What can hang from each mark:
Q_25: Q_31 Q_479
Q_479: Q_672
Q_718: Q_5
Q_31: Q_25
Q_686: Q_163 Q_747
Q_5: Q_53 Q_718 Q_922
Q_747: Q_686
Q_53: Q_31 Q_253 Q_686

Each row was made from one small tree. Brackets hold a mark, then the marks that hang from it, in the order of their numbers. Every link used is in the known rows. Write each row's tree.
Known rows:
{Q_718 {Q_5 Q_53 Q_922}}: -.01 -.02  .03 -.04  .02 -.06 -.08 -.08 -.12  .01 -.09 -.02  .16  .16  .02  .00  .05 -.08  .03  .01  .05  .03 -.08 -.03
{Q_747 Q_686}: -.14 -.06  .09 -.29  .03  .00  .06 -.04  .22  .07 -.04  .02 -.36  .01  .05  .13 -.03 -.16  .11  .06  .23  .02 -.01  .01
{Q_718 {Q_5 {Q_53 Q_31 Q_253} Q_922}}:  .01  .02 -.07  .15  .00 -.05 -.11 -.01 -.45  .02 -.03 -.04  .41  .16 -.01 -.10  .05  .03  .03 -.02  .02  .01  .05 -.01
{Q_5 Q_718}: -.05 -.01  .06 -.23  .06  .05  .05 -.09  .16  .04  .00  .08 -.41 -.03 -.01 -.05  .02 -.01  .02 -.05  .14  .01 -.01  .01
{Q_718 {Q_5 {Q_53 Q_31 {Q_686 Q_163}} Q_922}}:  .04  .01 -.03  .12 -.02 -.03 -.13  .03 -.33  .04 -.09 -.07  .29  .06 -.03 -.02  .05 -.01 -.04  .06 -.33  .00 -.06  .02
{Q_25 Q_479}: -.01  .03  .09 -.24 -.04 -.09  .09  .01  .10 -.07  .03  .01 -.57 -.06 -.09  .08 -.07 -.19  .15 -.10  .20 -.01 -.01 -.02
{Q_5 Q_53 Q_718}: -.08 -.01  .04 -.12  .02  .11  .05 -.09  .18  .08 -.04  .06 -.30  .05 -.03 -.06  .07  .03 -.12  .00  .03  .02 -.07 -.06
{Q_53 {Q_31 Q_25}}:  .11 -.03  .00 -.14 -.05 -.01 -.01 -.10  .00 -.09  .05  .04 -.57 -.11  .02 -.22 -.04  .05  .10  .02  .15  .03  .03  .03
{Q_53 {Q_31 Q_25} Q_253 {Q_686 Q_163}}:  .09  .03 -.05  .07 -.09 -.01  .03  .05  .08 -.06  .13  .03  .03 -.19  .00 -.10 -.05  .05  .13  .03 -.16  .05  .11  .13
{Q_53 {Q_31 Q_25} {Q_686 Q_163 Q_747}}:  .14 -.08  .02 -.04  .02  .04  .00  .00  .12 -.12  .20 -.03 -.41 -.26  .09 -.06 -.09  .04 -.06  .04 -.25 -.01 -.01  .07
{Q_53 Q_31 Q_253 Q_686}:  .05  .09 -.08  .11  .02 -.03  .01  .09 -.18  .00 -.02 -.01  .07 -.08 -.02 -.06 -.03 -.06  .09  .00  .18  .00  .14  .03
{Q_25 Q_31 Q_479}: -.11  .04  .04 -.25  .04 -.04  .08 -.04  .14 -.03  .05 -.04 -.38  .00 -.01  .10 -.14 -.15  .18 -.10  .30 -.06  .00 -.02
{Q_25 Q_31 {Q_479 Q_672}}:  .18  .01  .10 -.27 -.03 -.06  .19  .02  .17  .02 -.07 -.04 -.40  .01 -.01  .50 -.18 -.20  .19 -.16  .32 -.06  .03  .00
{Q_53 Q_253 {Q_686 Q_747}}: -.04  .00  .02  .02  .13  .00  .08  .06  .18 -.07  .11 -.05  .08 -.11  .07  .17 -.05 -.14  .04 -.05  .19 -.01  .09  .03
{Q_53 Q_253 Q_686}: -.02  .08  .01  .00  .04 -.05  .06  .06  .19 -.02 -.02  .01  .12 -.07 -.02  .10 -.03 -.16  .17 -.02  .24  .03  .10  .04
{Q_5 {Q_53 Q_253 {Q_686 Q_163}} Q_718 Q_922}: -.14  .07 -.02  .15 -.01  .02 -.02  .07  .27  .09  .04  .04  .47  .03 -.05  .09  .06  .10 -.05  .04 -.35 -.01  .00  .05
{Q_53 {Q_31 {Q_25 Q_479}} Q_253 {Q_686 Q_163}}:  .06  .06 -.04  .06 -.15 -.05  .08  .13  .03 -.10  .14  .04  .02 -.20 -.08 -.05 -.10  .04  .15 -.02 -.14  .02  .09  .11
{Q_686 Q_747}:  .03 -.11  .08 -.23  .15  .02  .03 -.07  .12 -.09  .16 -.05 -.55 -.12  .11  .11 -.05 -.16 -.03 -.06  .12 -.02 -.01 -.01
{Q_686 Q_163 Q_747}:  .04 -.12  .11 -.26  .13  .06  .01 -.07  .15 -.09  .30 -.07 -.60 -.22  .08  .16 -.04 -.18 -.04 -.05 -.34 -.01 -.03  .05
{Q_31 {Q_25 Q_479}}:  .00 -.03  .09 -.26 -.12 -.10  .12 -.06  .34 -.15  .06  .06 -.48 -.09 -.04 -.02 -.09 -.06  .21 -.05  .29  .03 -.04  .01

Write each row's tree:
-.11  .07  .00  .08  .02 -.01 -.04  .02  .28  .09 -.12  .05  .21  .07 -.04  .01  .05  .09 -.08  .08  .00 -.03 -.08 -.03
{Q_5 {Q_53 Q_686} Q_718 Q_922}
 .03 -.01 -.05  .09 -.01  .05 -.02 -.02 -.46  .02 -.04 -.03  .21  .10  .00 -.12  .07 -.04 -.02 -.05  .08  .03  .06 -.04
{Q_718 {Q_5 {Q_53 Q_31 Q_253}}}
 .05  .00 -.02  .05  .00 -.04 -.13 -.05 -.43  .03 -.08 -.04  .13  .15  .00 -.13  .05  .01 -.03  .01  .00  .00 -.04 -.04
{Q_718 {Q_5 {Q_53 Q_31} Q_922}}
 .25 -.07  .15 -.28 -.18 -.12  .21 -.01  .37 -.11 -.08  .07 -.51 -.09 -.04  .35 -.13 -.11  .20 -.11  .29  .03 -.01  .04
{Q_31 {Q_25 {Q_479 Q_672}}}
-.07  .04 -.02  .17  .01 -.09 -.04  .03 -.09  .01 -.13 -.03  .70  .16  .00  .09  .04 -.06  .06  .02  .11  .02 -.01  .00
{Q_718 {Q_5 {Q_53 Q_253 Q_686} Q_922}}
-.04  .02 -.10  .17 -.06  .00 -.06 -.04  .07  .02  .03  .08  .27  .08  .00 -.22  .04  .33 -.05  .03  .00 -.01  .04  .00
{Q_5 {Q_53 {Q_31 Q_25} Q_253} Q_718 Q_922}
-.15  .04 -.03  .07  .02 -.02  .00 -.03  .17  .06  .01  .05  .29  .12 -.02 -.04  .08  .13 -.02 -.01  .00 -.01  .02 -.01
{Q_5 {Q_53 Q_253} Q_718 Q_922}
-.03  .02 -.06  .18  .09  .04 -.09  .05 -.04  .05 -.03 -.02  .09  .04  .03 -.07  .03  .21 -.26  .05 -.11 -.09 -.05 -.06
{Q_5 {Q_53 Q_31 {Q_686 Q_747}} Q_718 Q_922}
-.10  .03  .01 -.04  .02 -.01 -.05 -.08  .21  .08 -.05  .05 -.04  .10 -.02 -.02  .07  .10 -.07  .04 -.04 -.02 -.08 -.04
{Q_5 Q_53 Q_718 Q_922}
-.04  .02 -.08  .20  .07  .14  .04  .08 -.08  .04  .03 -.02  .20 -.03  .03 -.05  .03  .17 -.25 -.04 -.01 -.05  .07 -.06
{Q_5 {Q_53 Q_31 Q_253 {Q_686 Q_747}} Q_718}
 .05 -.06 -.02  .08  .07  .08 -.02  .02 -.36 -.02 -.06 -.08  .06  .04  .05  .01  .02 -.04 -.16  .00  .04 -.01 -.04 -.09
{Q_718 {Q_5 {Q_53 Q_31 {Q_686 Q_747}}}}
-.02  .00 -.07  .08 -.08  .11  .06 -.05  .05  .02  .03  .09  .01  .02  .00 -.26  .05  .25 -.08 -.01  .05  .03  .05 -.02
{Q_5 {Q_53 {Q_31 Q_25} Q_253} Q_718}
-.07  .02  .05 -.04 -.02  .13  .06  .01  .27  .08 -.02  .05 -.09 -.06 -.06  .06  .06  .00 -.13  .05 -.32  .01 -.09  .00
{Q_5 {Q_53 {Q_686 Q_163}} Q_718}
 .11 -.05  .01 -.04  .10  .06 -.03  .07 -.09 -.06  .16 -.08 -.41 -.22  .04  .03 -.06 -.08 -.10  .00 -.33 -.04  .02  .05
{Q_53 Q_31 {Q_686 Q_163 Q_747}}
 .05 -.05 -.02  .04 -.06 -.05 -.11 -.08 -.23 -.03 -.07 -.01  .16  .13  .04 -.16  .03  .10  .00  .05  .05  .02 -.06 -.03
{Q_718 {Q_5 {Q_53 {Q_31 Q_25}} Q_922}}
-.01 -.01 -.03 -.02  .00  .14 -.01 -.05 -.13  .10 -.04  .05 -.34  .01 -.03 -.20  .07  .13 -.19  .00 -.04 -.01 -.02 -.08
{Q_5 {Q_53 Q_31} Q_718}
-.02  .05 -.09  .25 -.01 -.06 -.11  .06 -.39  .03 -.12 -.05  .60  .15 -.02 -.07  .03  .03  .00  .02  .05  .00  .05 -.01
{Q_718 {Q_5 {Q_53 Q_31 Q_253 Q_686} Q_922}}
 .06  .02 -.05  .12 -.11 -.05 -.11  .02  .15 -.02  .01  .01  .00 -.06 -.01 -.08  .01  .12 -.03  .15 -.35  .00 -.05  .04
{Q_5 {Q_53 {Q_31 Q_25} {Q_686 Q_163}} Q_922}
 .08 -.01 -.01  .04 -.02  .07 -.04  .03 -.35  .04 -.08 -.04  .07  .00 -.03 -.03  .04 -.07 -.08  .03 -.27  .03 -.05 -.02
{Q_718 {Q_5 {Q_53 Q_31 {Q_686 Q_163}}}}
-.08 -.03 -.01  .17  .08 -.05 -.03  .04 -.06 -.02 -.02 -.06  .62  .12  .08  .15  .01 -.05 -.03 -.01  .07 -.01  .00 -.02
{Q_718 {Q_5 {Q_53 Q_253 {Q_686 Q_747}} Q_922}}
-.04  .07 -.08  .16  .00  .00 -.09  .05 -.04  .12 -.14  .03  .13  .07 -.05 -.16  .04  .18 -.14  .07 -.06 -.05 -.04 -.04
{Q_5 {Q_53 Q_31 Q_686} Q_718 Q_922}
-.06  .02  .00  .14 -.02 -.05 -.05  .04 -.07  .02 -.02 -.04  .62  .09 -.01  .14  .04 -.07  .05  .04 -.22  .03 -.01  .04
{Q_718 {Q_5 {Q_53 Q_253 {Q_686 Q_163}} Q_922}}
-.05  .02  .00  .09 -.01  .01  .06  .02 -.12  .01 -.11 -.01  .46  .10  .00  .10  .04 -.13  .04 -.02  .17  .06  .02 -.02
{Q_718 {Q_5 {Q_53 Q_253 Q_686}}}
